Known rows, with every step that occurs:
buvat/sosib/ruvus/felal/ravir: [-26.5 -17.5  -6.5  25.5  -6.3   7.0   4.5  -8.6 -18.8   8.7 -45.4 -20.4
 -10.1  32.0  26.2 -15.2  -1.8 -11.8  -1.3   1.0  -3.2  15.5  11.7]
tosi/tuvi/felal/ruvus: [-36.7 -27.5  24.1  15.0  -5.6   8.2  11.0   6.5  -0.9  17.3 -26.5 -15.4
   4.6  17.1   5.0 -10.5 -18.9  37.6   6.4   7.7   3.4  20.5  28.2]
buvat/sosib/ruvus: [-18.0 -27.9  -2.7  -0.8  -9.0  14.7  17.9  -2.3  -9.0  -1.6 -68.4  -0.8
 -30.0  36.6  35.0 -19.2  -5.8 -15.7   1.4  12.9  -2.0  13.8   3.2]
ravir/sosib/ruvus/felal/tuvi: [-28.8 -35.9  -4.9  12.4 -10.2   1.4  18.3   0.4  12.4   5.0 -16.8 -36.2
 -22.4  23.8  11.0   1.9  -9.9  -0.2  -2.8  -1.5  11.2  20.1  21.8]
sosib/ravir/felal/tuvi/tosi/pobil: [-39.6  -4.9  -7.2  29.5   0.4  -1.6   6.7  32.4  20.9  13.0  -5.4   5.5
 -24.0  19.2  -2.9   9.4  -0.4   3.8   1.6  -0.4  19.4  11.5  36.6]
tuvi/tosi: [-18.7 -25.8  10.8   4.6  -9.0   6.7  16.7   6.0  -7.5  -8.0 -39.7   8.6
 -16.4  25.0  15.2 -13.2 -10.4   0.4   2.4  24.9  -1.1  21.3  23.6]
ruvus/felal/ravir/sosib: [-20.0 -32.5  11.0  25.0  -0.7   3.1   8.8 -16.3  -5.7   1.7 -18.8 -18.2
  -7.9  33.5  11.4 -17.3  -5.2  -1.0 -15.1  -0.4   3.2   4.4  26.5]
ruvus/felal: [-25.7 -31.1  19.6   3.6 -13.5  -0.3  16.0  -2.4 -17.7  -8.7 -30.9  -4.9
  -2.1  31.0   8.3 -26.2 -19.4   2.4 -14.4   8.9  -1.8  16.5  14.2]
sosib/ravir: [-24.1 -30.3   8.3   9.2  -4.2   8.7  15.5  11.0 -13.9   2.9 -44.3  13.7
 -29.4  31.9  20.9 -20.9 -15.0 -13.2  -9.5   6.6   5.0   9.4   9.9]
ruvus/felal/tuvi/tosi/fede: [-24.0 -17.1   6.1  24.9  -6.9 -21.2  13.8   1.7   1.1   4.8 -11.3 -30.3
  10.1  11.0   2.0   9.1  -6.7  15.5   7.4  17.1   7.1  31.7  30.8]
tosi/pobil: [-22.9 -23.5  30.7  14.1  -5.8   5.8   9.6   2.2  -4.8   4.5 -44.3  14.0
 -17.9  40.5  12.3 -20.0   2.4  -7.3 -12.7   8.7   5.0   8.0   6.4]
sosib/ravir/tosi/tuvi/felal: [-35.3 -29.6 -17.7  12.2  -1.6   3.2   2.4  24.8  11.5  18.2 -16.3  -0.8
  -7.4   9.2   8.1  -6.3 -26.8  18.8   0.9   9.4   4.6  16.1  42.7]
fede/tosi/tuvi/felal/ruvus: [-36.3 -27.3  25.0  18.3 -10.6  23.0   7.7  17.3   4.0  21.7 -23.0 -18.1
   6.9   4.8   9.7   1.7 -15.8  32.9  10.3  23.8   0.1  22.1  36.7]
felal/tuvi/tosi: [-22.0 -23.2  15.2  17.7  -4.5   0.9  14.7   5.4   3.7  -4.0 -31.5 -11.9
 -23.3  15.7  11.0  -2.5  -2.5  13.6   5.8  15.1  14.1  23.7  26.0]
buvat/sosib/ruvus/felal/ravir/tosi: [-25.7 -18.2 -24.3  21.5 -11.6   7.9   1.7  -0.9  -3.8  10.2 -37.2 -21.2
  -7.1  20.7  28.0  -9.1   1.5   6.0   4.1   7.0  -6.9  20.0  27.5]
sosib/ravir/felal/tuvi: [-36.3 -22.2   1.3  17.8  -0.1   1.6  18.8  12.1   8.8   6.2 -17.2   2.4
 -32.4  22.2   4.6  -9.5 -17.2   7.4  -9.9 -13.8  23.0   7.0  28.8]
sosib/ravir/felal/ruvus: [-36.8 -19.4   4.0   6.7 -11.7  16.4  20.9  20.2   0.2  13.1 -24.1  10.3
 -17.7  25.8  10.9 -11.6 -16.7  20.6  -2.0  -2.8   5.3  10.5  27.6]
tuvi/felal/ravir/tosi/pobil: [-31.9 -15.2  11.0  41.6   0.3  11.8  -1.3   8.3   3.2  15.3 -15.7   0.9
  -7.6  25.9   1.1  -9.0   6.0  20.1   0.8  12.0   4.2  10.8  41.8]
fede/tosi/tuvi/felal: [-32.4 -32.8  19.2  15.7  -5.5  16.9   7.1  12.0   1.4  10.2 -23.3  -6.1
   0.5   9.1   8.6  -8.1 -24.3   5.5   0.3  21.7   3.0  17.2  36.5]
ruvus/felal/tuvi: [-29.3 -28.4  24.0  16.1  -8.2  -7.7  14.4  -4.0  -6.1  -4.3 -21.7 -24.6
  -8.8  23.6   3.7 -15.7 -12.0  14.9 -11.7  -1.8  13.1  18.2  16.5]
buvat/sosib/ruvus/felal/tuvi/tosi/pobil: [-30.8  -7.4 -12.6  23.7  -6.7  -5.9   1.0  18.8   7.3   7.6 -29.9 -33.8
  -9.7  22.2  15.1  10.2  11.2  -2.0  12.7  12.9   4.9  22.7  18.4]

Rows:
[-40.2 -24.5 -11.3  14.8  -6.4  10.3   3.5  28.9  12.1  29.4 -16.0 -12.3
  -0.8   4.5   8.4   1.6 -17.1  46.1  11.6  11.3   2.2  20.8  42.7]
sosib/ravir/tosi/tuvi/felal/ruvus
[-25.5 -30.6  25.2  13.2  -9.2  13.4   6.4   4.0   4.6  14.0 -40.0   0.6
  -6.0  10.5  20.3  -7.3 -14.7  -3.0  -6.3  15.9   5.0  17.1  21.0]
fede/tosi/tuvi
[-25.2 -39.0  -9.4  -2.1 -15.4   7.6  19.2   1.8   1.5   1.8 -25.2 -16.3
 -15.0  31.9  15.7  -9.1 -17.5 -13.7  -4.3   9.6  -3.9  18.1  19.4]
ravir/sosib/ruvus/felal
[-35.4 -33.8  -7.6  37.5   1.0  27.4   0.6   6.9  14.9  33.1 -13.1 -22.4
 -11.6   6.9  16.0  14.6 -11.8 -10.4  11.4  14.2   5.6  16.4  44.2]
fede/tosi/tuvi/felal/ravir/sosib/ruvus
[-31.6 -18.1   5.6  14.5  -5.7   0.3  20.2   8.2  16.1  -5.4 -12.1  -2.4
 -18.8  14.5  -0.6  -2.5 -13.3  21.1   2.7   4.6  15.6  20.4  41.7]
ravir/felal/tuvi/tosi
[-21.5 -33.0  -1.5  28.8  -1.9  19.7  12.5  -9.6   1.9  17.5 -37.4  -7.2
 -33.6  32.7  26.0  -5.5   0.9 -17.5   0.6   1.5   6.2  11.7  20.4]
felal/ravir/sosib/ruvus
[-35.3 -15.5 -13.1  17.2  -2.0   0.1  16.1  24.8  13.3   4.0  -8.0   1.3
 -27.2  12.3   2.7   3.1 -15.4   9.8   3.4   1.3  18.2  15.7  41.0]
sosib/ravir/felal/tuvi/tosi
[-32.1 -24.7  -1.7   4.3  -6.5   8.0  20.2  13.7  -1.1   1.6 -24.6  22.5
 -24.8  30.9   8.8 -20.5 -25.5  -5.7 -13.6  -3.4   7.6   6.8  25.9]
sosib/ravir/felal
[-23.4 -29.6  -9.2   4.8  -9.5   9.0  12.8  17.9   1.6   5.4 -36.3  12.6
 -26.8  20.8  22.1 -14.8 -11.6   5.4  -4.8  11.9   2.1  13.7  25.7]
sosib/ravir/tosi
[-28.1 -24.5  21.8  31.0  -5.3   1.6   6.5 -11.7 -22.1   4.7 -25.2  -9.3
  -0.7  28.0   8.9 -22.8  -8.0   0.6 -13.1  -0.6   1.4  14.2  18.5]
ruvus/felal/ravir
[-35.2 -27.0   6.4  10.3 -10.7  10.0   8.2  13.0  13.9  20.1 -19.8 -17.2
   7.4   6.6   6.3  -3.6 -15.5  57.2  10.9  14.7   0.2  25.1  43.4]
ravir/tosi/tuvi/felal/ruvus
[-32.1 -11.4 -15.7  25.8   0.7 -12.3  19.7  18.2  17.2  14.5  -6.9  -2.7
 -12.7  10.8   2.6  15.1 -12.2   7.8   9.0   5.5  16.0  20.9  43.3]
sosib/ravir/felal/tuvi/tosi/fede
[-26.9 -11.8   2.0  21.2  -2.5 -12.7  22.5   2.7  18.2   5.1 -10.5  -6.4
  -4.3  12.0   0.3   9.5  -9.9  19.5   9.3  10.2  14.0  24.9  43.4]
ravir/felal/tuvi/tosi/fede
[-31.2 -32.8   0.8   7.3  -6.0   2.8   6.9   8.9  13.3   8.1 -21.2  -4.4
   0.4  12.6   4.5 -12.6 -24.5  30.6   0.5  13.8   1.8  20.4  43.1]
ravir/tosi/tuvi/felal
[-27.1 -30.8 -18.9  12.2 -11.0  -0.2  15.1  11.8  15.6   3.1  -8.5 -36.5
 -17.3  12.9  10.4  15.2  -7.7   2.6  10.8  13.4   7.2  27.0  34.5]
ravir/sosib/ruvus/felal/tuvi/tosi
[-26.8 -26.5   4.8  30.1  -3.8  14.0   8.0   0.8  -2.8   5.4 -19.4  -1.9
 -11.6  19.1   6.5 -15.0  -7.6  27.3   2.4  13.6   1.8  16.5  46.3]
tuvi/felal/ravir/tosi
[-27.0 -24.7 -27.5   7.2   4.2   1.6  -0.4  18.4  11.1  10.8 -36.1  -7.8
 -10.2  15.2  19.9 -13.9 -19.6  17.4   1.2  11.9   2.1   6.0  39.1]
buvat/sosib/ravir/tosi/tuvi/felal
[-28.3 -27.1  21.2  33.7   3.0  12.3   9.6  -7.1 -19.9   4.1 -26.7  -1.6
 -14.9  29.6   4.6 -22.1 -10.9   8.4  -1.9   7.2   6.3  11.3  30.8]
tuvi/felal/ravir
[-26.8 -13.2  21.5  29.7  -0.7  -1.5   5.7  12.7  11.2   6.3 -28.2  -8.1
 -21.0  23.0   5.5   4.3  12.4   7.1   3.3  12.9  16.0  18.2  21.9]
felal/tuvi/tosi/pobil
